Every row comes from one small tree of marks. Brackets hold a mark, then the marks that hang from it, in the order of their numbers. Every link used is in the known rows. Which tree was each row made from?
Known rows:
{q_804 {q_10 {q_509 q_989} q_653}}: [-0.01 -0.78  0.23 -2.91  1.43  2.97  1.12 -2.67 -1.39 -0.50  1.34 -1.42
 -2.27  0.64  2.19 -2.34  0.16 -0.68 -3.14 -1.74 -1.85  0.45 -0.18  0.26
 -0.09]
{q_193 {q_509 {q_989 {q_356 {q_10 q_718}}}}}: [ 0.32  1.04 -0.65 -0.40  1.66 -0.12  2.82 -0.97  0.70 -0.38  1.44 -4.60
 -1.45  2.39  0.66  0.86  2.46 -2.08 -1.75  0.32  1.03  1.17 -1.25 -0.15
  1.90]
{q_989 {q_356 q_10}}: [ 1.94  1.26  0.12  0.43 -1.23  1.61  0.15 -0.39  0.49  0.49 -1.23 -1.37
  3.75  0.92  0.66  1.90  1.18 -2.70  0.44  1.01  0.90  0.22  0.36  1.69
  1.44]
{q_989 {q_356 {q_10 q_414}} q_509}: [ 0.80  1.61  1.13 -2.45 -0.95  0.73 -1.72  0.02  0.23  1.55 -0.74 -2.00
  5.38 -0.18  1.83  1.20  0.50 -3.67  2.14 -0.04  2.59  1.10  0.46 -0.17
  0.78]
{q_989 {q_356 q_193} q_509}: [ 0.63  0.98  2.07 -2.68  0.16  0.02  0.01 -0.07  0.47  1.77  0.96 -2.10
  4.93 -2.55  0.99  0.48  0.86 -2.28  1.15  0.72  1.03 -0.42  0.94 -0.79
  2.01]
{q_865 {q_10 q_653}}: [ 1.35 -0.10  0.61  1.52 -2.95  1.70  0.02  1.16 -1.75 -0.74 -0.35  1.42
 -2.36  0.09  0.02  1.67  0.36 -0.60 -0.98 -1.10 -0.64  1.63  0.71  1.31
  0.89]
{q_653 {q_10 {q_509 q_193}}}: [-1.34 -0.61  0.87 -1.42  0.16  1.37  0.73 -0.98 -0.60 -0.77  2.26 -2.01
 -0.31 -1.89  1.68 -1.14  0.63 -1.52  1.76 -2.88  2.76 -1.73 -0.67 -1.02
  0.94]
{q_509 q_193 {q_989 {q_356 {q_10 q_804 q_865}}}}: [ 0.65 -0.55  0.05 -0.77  1.45  2.90  1.73 -2.12  0.94 -0.84  0.63 -1.18
  1.67  2.13  0.50 -1.16  1.94 -1.82 -1.04  0.43  2.00 -4.29 -0.62  0.39
  1.94]
{q_804 {q_10 q_509 q_653}}: [ 0.68 -0.49  0.87 -2.62  0.44  3.11  0.39 -2.41 -1.71 -0.24  1.16 -0.96
 -1.47  0.34  1.58 -1.97 -0.04 -0.32 -3.00 -2.37 -1.28  0.40  0.23  0.24
 -0.66]
{q_989 {q_356 {q_10 {q_509 q_193} q_804 q_865}}}: [ 2.07  1.00  1.51 -0.44 -2.83  3.79  0.75 -1.44 -1.30  1.43 -0.24 -2.23
  3.63  1.57  1.32  0.29  2.58 -1.70 -1.00 -0.84  3.02 -1.40 -0.58 -0.19
  1.41]
{q_414 {q_10 q_804 q_865}}: [ 2.49  1.78  0.16 -0.70 -2.69  2.61  0.15  0.00 -1.10  1.87 -0.64 -2.26
 -2.64  1.66  0.28 -1.13  1.37  0.79 -3.13 -4.60  0.86  0.59 -0.74 -0.39
 -0.27]
{q_653 {q_10 q_414 {q_509 {q_989 q_356}} q_804}}: [-0.06  2.30  0.16 -1.67 -2.41  0.69  0.02 -1.42 -2.45 -0.34  0.45 -5.05
  1.99  0.06  4.43 -0.54 -0.06 -3.13  0.46 -2.94  2.35 -0.25 -1.57 -2.16
  2.33]
{q_356 q_10}: [ 0.73 -0.22 -1.20 -0.77 -1.82  1.64 -0.19  0.84  0.13  0.42 -1.59 -0.88
  1.91  1.32  0.68  0.65  0.09 -1.05  0.10  0.28  1.81 -1.16 -0.61  0.96
 -0.63]
{q_865 {q_10 q_509 q_804}}: [ 1.01 -1.23  0.94  0.70 -4.00  2.32  1.72  1.03 -2.72  0.26 -0.53 -0.91
 -2.71 -0.38 -0.42  0.75 -0.16 -0.20 -0.74 -1.68  1.29  1.19 -2.68 -0.55
  2.11]
{q_414 {q_10 q_509 q_653 q_718 q_865}}: [ 1.80  1.86  1.85 -1.36 -3.56  2.84 -0.68 -0.41 -1.24  3.78  1.96 -2.42
 -2.46  1.97  3.81 -1.98  3.01  1.21 -4.48 -3.81  2.38  5.28 -0.45 -1.96
 -1.19]
{q_356 {q_10 q_414 q_653 q_718 q_804}}: [ 2.80  3.40 -0.31 -1.50 -7.19  1.73 -3.11  0.97 -2.56  1.04 -1.55 -3.52
  5.13  4.57  4.57  0.18 -0.17 -1.25 -4.02 -0.59  4.80  0.39 -0.25 -1.35
 -1.35]
{q_356 q_10 q_193 {q_989 q_509}}: [ 2.13  0.26 -1.57 -3.60 -2.20  2.38  1.78  0.06  0.68  1.51 -0.63 -1.56
  3.90  1.26  0.93  1.37 -0.43 -2.33  0.08  1.40  4.23 -4.60 -2.85  0.31
 -0.10]
{q_989 {q_356 {q_10 q_718 q_865} {q_193 q_509}}}: [ 2.97  2.56  1.01 -0.83 -2.60  2.08  1.45 -0.88 -0.02  2.34  0.17 -4.20
  6.72  1.55  1.80  1.12  3.10 -1.47 -1.71  0.43  3.40 -0.96 -0.46 -0.50
  2.83]
{q_10 q_414 q_509 q_653 q_718 q_804 q_865}: [ 1.96  4.60  3.51 -2.16 -9.11  3.04 -3.02 -1.70 -6.27  4.05  1.80 -4.35
  4.34  4.76  7.83 -2.79  2.85  1.65 -6.42 -3.66  6.21  3.12 -0.97 -6.28
 -0.99]
{q_414 q_10}: [ 2.13  0.82 -0.57 -0.38  0.12  0.38 -0.23  0.43  1.37  1.05 -0.70 -1.09
 -3.11  0.34 -0.34 -0.20 -0.22 -0.37 -1.32 -2.33 -0.93  2.14 -0.43  0.64
 -0.44]
{q_10 q_414 {q_509 q_989} q_653 q_865}: [ 0.44  2.53  2.14 -2.13 -2.79  2.02 -1.87 -3.28 -4.15  3.19  1.36 -1.37
  1.34  2.97  7.22 -2.62  3.08  0.65 -3.09 -2.56  0.57  1.97  0.24 -4.95
 -1.01]
{q_509 q_193 {q_989 {q_356 {q_10 q_718}}}}: [ 0.39 -0.74 -0.12 -0.63  2.18  1.78  1.48 -1.64  2.28 -0.93  0.99 -1.18
  2.29  1.92  0.73 -0.84  1.29 -2.24 -0.53  1.86  2.37 -2.59 -0.83  0.60
  2.15]
{q_193 {q_509 {q_989 {q_356 {q_10 q_718 q_865}}}}}: [ 0.18  1.24 -0.27 -0.52  1.27  0.67  2.97 -1.33  0.22  0.22  1.68 -4.42
 -1.08  2.65  0.91  0.48  3.36 -1.55 -1.91 -0.41  1.53  0.97 -1.21 -0.46
  1.99]
{q_804 {q_10 q_414 {q_509 q_989} q_653 q_865}}: [ 0.91  1.22  1.01 -3.31  0.09  3.66 -0.37 -4.13 -2.77  1.20  0.72 -1.42
  1.08  2.20  4.01 -3.14  0.93  0.03 -3.15 -3.50 -0.61  0.07 -0.31 -1.83
  0.10]
{q_804 q_10}: [ 0.67 -0.55 -0.46 -1.86  2.05  2.25  0.95 -1.85  0.09 -0.99 -0.19 -0.41
  0.22  0.08 -1.03 -1.31 -1.19 -0.40 -0.99 -1.74 -1.02 -1.29 -0.48  1.62
  0.75]
{q_10 q_653}: [ 0.71  1.22  0.76 -0.16 -1.87  0.62 -1.52 -0.09 -1.69 -0.39  0.76  0.25
 -1.12  1.03  2.23  0.14  1.02 -0.26 -2.76 -0.57 -0.97  0.77  2.57  0.06
 -1.87]

Which tree is each row?
[-1.55  2.21  0.92 -1.96 -2.45  1.47 -0.05 -1.63 -1.95  1.94  2.18 -4.08
  3.74  0.73  5.83 -2.07  1.82 -0.94  0.82 -3.25  5.18  1.88 -2.16 -3.40
  2.39] -> {q_653 {q_10 q_414 {q_509 q_989} q_718 q_865}}
[ 1.48  2.65  1.53 -1.47 -1.76 -0.03 -2.11 -2.68 -2.52  1.49  0.62 -2.19
  1.55  2.18  6.54 -0.75  1.01 -1.97 -2.55 -0.06 -0.99  3.14  0.43 -3.51
 -0.29] -> {q_10 q_414 {q_509 {q_989 q_356}} q_653}
[ 0.44  3.50 -0.02 -1.12 -4.48  0.14 -1.51  0.24 -1.98 -0.46  0.43 -4.69
  4.35  1.07  3.72 -0.31 -0.81 -1.93 -0.25 -2.99  5.17  0.15 -1.10 -1.68
  1.84] -> {q_653 {q_10 q_414 q_718 q_804}}
[ 1.28  0.04 -0.75 -2.45 -1.81  3.62  0.04 -0.56 -0.05 -0.44  0.67  0.58
 -0.61  3.21  1.01  1.17  0.62 -2.93 -0.88 -0.11  4.47 -2.80 -0.82  1.49
 -2.65] -> {q_356 {q_10 q_653} {q_989 {q_509 q_193}}}
[-1.85  0.36  1.16 -1.34 -1.44  2.56  1.09 -1.21 -2.12  0.95  2.17 -2.28
  0.17 -1.42  2.97 -1.32  2.41 -0.51  1.61 -4.15  2.95 -0.27 -0.62 -1.49
  1.24] -> {q_653 {q_10 q_509 q_865}}
[ 2.35  2.34  1.25 -3.59 -3.02  1.02 -1.25  0.33 -0.66  2.18 -1.16 -3.86
  7.90 -0.45  2.39  0.82  0.06 -3.32  0.34  0.11  3.09 -1.86  0.10 -1.36
  1.60] -> {q_989 {q_356 {q_10 q_414 q_804} q_193} q_509}
[-1.16 -0.47  2.90 -1.44 -0.76  3.57  2.07 -2.73 -0.64  3.25  3.99 -2.24
  2.40  1.91  3.65 -3.37  4.36  1.17 -1.88 -0.54  5.82  1.62 -2.75 -3.52
  2.33] -> {q_10 {q_509 q_193 {q_989 q_356}} q_718 q_865}
[ 0.53  2.04  1.35 -2.27 -3.87  2.32 -0.10 -2.67 -4.53  3.05  0.07 -3.67
  2.07  3.07  5.07 -2.94  1.75  0.87 -2.64 -3.07  2.72 -0.35 -3.01 -5.51
  0.86] -> {q_10 q_414 {q_509 q_989} q_804 q_865}
[ 1.62  0.23 -0.36 -1.53 -1.28  1.35  1.14 -0.02 -0.42  1.48 -0.09 -3.67
 -5.03  0.98  1.41 -1.41  0.18 -0.47 -3.23 -2.76 -0.28  2.30 -2.47 -1.11
  0.01] -> {q_414 {q_10 {q_509 q_989} q_804}}
[ 0.05 -1.09  0.96  0.95 -2.28  1.69  2.39  0.61 -0.59  1.18  0.92 -1.22
 -0.79  0.07  1.20  0.67  0.95 -0.87 -0.03  0.54  2.30  4.65 -3.29 -0.31
  3.85] -> {q_865 {q_10 {q_509 {q_989 q_356}} q_718}}
[ 4.25  1.66 -1.39 -2.74 -3.62  1.98  0.84 -1.81 -0.37  2.57 -1.78 -2.28
  5.94  2.91  3.02  1.03 -1.02 -2.03 -0.79  1.48  3.82 -3.90 -4.37 -2.04
  0.29] -> {q_356 {q_10 q_414 q_509} q_193 q_989}
[ 3.10  2.81  0.28 -0.75 -4.60  1.39 -1.37  1.22 -0.98  1.16  0.35 -3.50
 -2.57  2.67  2.32 -0.59  0.51 -0.15 -5.70 -2.92  1.76  3.61  0.12 -0.18
 -1.20] -> {q_414 {q_10 q_653 q_718 q_804}}
[ 0.02 -0.80  0.70 -2.64  0.41  2.63  1.29 -1.84 -0.34  0.82  1.50 -2.21
  0.90  0.48  1.04 -2.42 -0.48  0.21 -1.95 -1.32  1.92  1.81 -2.43 -0.33
  1.20] -> {q_804 {q_10 q_509 q_718}}
[ 1.59  1.68 -0.11 -2.18  0.07  1.25 -0.98 -2.06 -0.01  0.21 -0.40 -1.81
  4.50  1.89  1.23 -1.70 -1.96 -0.41 -1.50 -1.42  1.83  0.80 -1.53 -0.38
  1.38] -> {q_804 {q_10 q_414 q_718}}
[-0.77 -0.41  2.15 -1.91 -1.62  1.69 -0.03 -1.27 -1.02  1.08  4.21 -2.10
 -0.99  2.13  5.00 -2.81  2.27  0.27 -4.44  0.58  3.63  2.55 -0.69 -2.96
 -0.65] -> {q_10 {q_509 q_193 q_989} q_653 q_718}
[ 2.14  3.68  1.06 -0.91 -4.89  1.89 -2.00 -1.57 -4.03  1.89 -1.37 -2.09
  4.51  3.28  2.64 -1.40  0.78  1.07 -2.26 -3.62  2.95 -1.99 -0.71 -3.55
  0.26] -> {q_10 q_414 q_804 q_865}
[ 2.79  1.07  0.81 -1.09 -2.11  1.69  0.89 -0.74  0.09  2.03 -0.80 -2.77
  5.94 -0.20  1.96  1.13  1.25 -2.20 -0.34  1.56  1.10 -1.25 -0.52 -0.27
  2.18] -> {q_989 {q_356 {q_10 q_509} q_193}}
[ 1.30  0.14  0.46  1.34 -5.09  1.87  1.11  2.05 -1.80 -0.02 -0.39 -1.28
 -0.22  0.97 -0.44  1.10 -0.30 -0.08 -1.46 -0.90  3.40  1.98 -2.35  0.35
  2.79] -> {q_865 {q_10 q_718 q_804}}
[ 1.92  4.47  1.57 -1.02 -6.83  1.82 -2.18 -0.88 -3.65  2.96 -0.14 -3.62
  6.76  4.42  4.10 -1.87  1.18  1.56 -3.49 -2.79  6.60  0.74 -1.90 -4.29
  1.07] -> {q_10 q_414 q_718 q_804 q_865}
[ 1.29  1.16 -0.88 -1.06 -0.98  1.27  1.49 -0.60 -0.19  0.08 -0.49 -3.09
  2.45  1.51  2.92  0.38  1.29 -2.47 -2.26  1.77 -0.56 -1.48 -0.02  0.50
  2.06] -> {q_509 {q_989 {q_356 {q_10 q_653 q_804} q_193}}}
[-0.40  0.15  1.28 -3.11 -0.63  4.54  1.30 -2.90 -2.17  1.44  2.69 -2.17
  0.09  2.08  3.74 -3.45  2.24  0.86 -4.29 -2.64  1.67  1.94 -0.89 -0.90
  0.58] -> {q_804 {q_10 {q_509 q_989} q_653 q_718 q_865}}
[-0.05 -0.95  1.09 -2.63  1.03  4.27  1.74 -3.12 -1.58  1.26  1.03 -0.81
  0.00  0.15  0.55 -2.83  1.05  1.00 -1.32 -3.36  0.41 -0.64 -1.50 -0.50
  0.80] -> {q_804 {q_10 q_509 q_865}}
[ 3.04  0.01 -1.45 -2.46 -3.05  2.93  2.63 -1.12 -0.05  2.07 -0.69 -1.93
  3.21  2.00  1.77  1.07  0.01 -1.63 -1.06  1.75  3.57 -3.98 -4.21 -0.56
  0.28] -> {q_356 {q_10 q_509} q_193 q_989}
[ 1.13  0.85  1.23 -3.25 -1.14  1.22 -0.06  0.59  0.61  2.10 -0.18 -2.76
  6.25 -1.64  1.46  0.96  0.92 -3.01  1.26  0.85  2.31 -1.17  0.54 -0.11
  1.56] -> {q_989 {q_356 q_10 q_193} q_509}
[ 2.55  1.92 -0.25 -0.63 -3.35  1.00 -0.27  1.26  0.18  1.41 -0.21 -3.67
 -1.82  1.94  0.75 -0.63 -0.21 -0.01 -3.76 -2.51  2.46  3.05 -1.69 -0.27
  0.15] -> {q_414 {q_10 q_718 q_804}}
[ 4.10  3.09  0.30 -0.92 -1.55  0.35  0.07 -1.23  0.27  1.35 -1.44 -3.88
  6.99  1.25  1.58  1.90  0.95 -2.85 -0.72  0.83  1.08 -1.97 -0.09 -0.68
  2.32] -> {q_989 {q_356 {q_10 q_414} {q_193 q_509}}}
[ 0.84  1.39  1.93 -1.71 -0.59 -0.08 -0.93 -2.66  0.29  2.26  1.86 -3.20
  5.24  2.50  4.69 -2.25  0.33 -1.03 -1.05  1.14  4.84  2.43 -3.22 -4.65
  2.22] -> {q_10 q_414 {q_509 q_193 {q_989 q_356}} q_718}
[ 0.61 -0.29  0.13 -0.68  1.55  1.99  0.91 -1.69  1.69 -1.04  1.25 -1.08
  1.84  2.23  1.51 -0.86  1.65 -2.28 -1.46  1.66  2.05 -2.37  0.06  0.62
  1.55] -> {q_509 q_193 {q_989 {q_356 {q_10 q_653 q_718}}}}
[ 1.92 -0.51 -0.23 -2.98 -3.01  1.78  0.83  0.37 -0.40  2.71 -1.01 -2.89
  4.90 -0.32  2.45 -0.50  0.18 -0.28 -1.03  1.06  2.13 -3.25 -1.88 -1.87
  0.38] -> {q_356 {q_10 q_509} q_193}
[ 2.82  3.20  1.03 -0.84 -5.36  3.05 -1.04  0.46 -2.02  2.33  0.82 -3.16
 -1.88  3.22  2.85 -1.40  2.33  0.95 -6.00 -4.36  2.73  3.10  0.22 -0.88
 -1.07] -> {q_414 {q_10 q_653 q_718 q_804 q_865}}
[ 0.75 -0.70 -0.33 -0.71  1.83  2.12  1.59 -1.72  1.46 -1.44  0.38 -1.30
  1.32  1.89  0.28 -0.74  1.09 -2.39 -0.88  1.18  1.60 -4.09 -0.66  0.69
  1.88] -> {q_509 q_193 {q_989 {q_356 {q_10 q_804}}}}
[-0.81 -0.39  0.06 -1.96 -3.22  3.56  1.25 -0.10 -0.94  3.21  0.74 -2.69
  2.56  2.62  3.86 -1.58  2.84  0.32 -1.30 -0.20  5.17  1.51 -2.90 -1.62
  0.47] -> {q_356 {q_10 {q_509 q_989} q_718 q_865}}
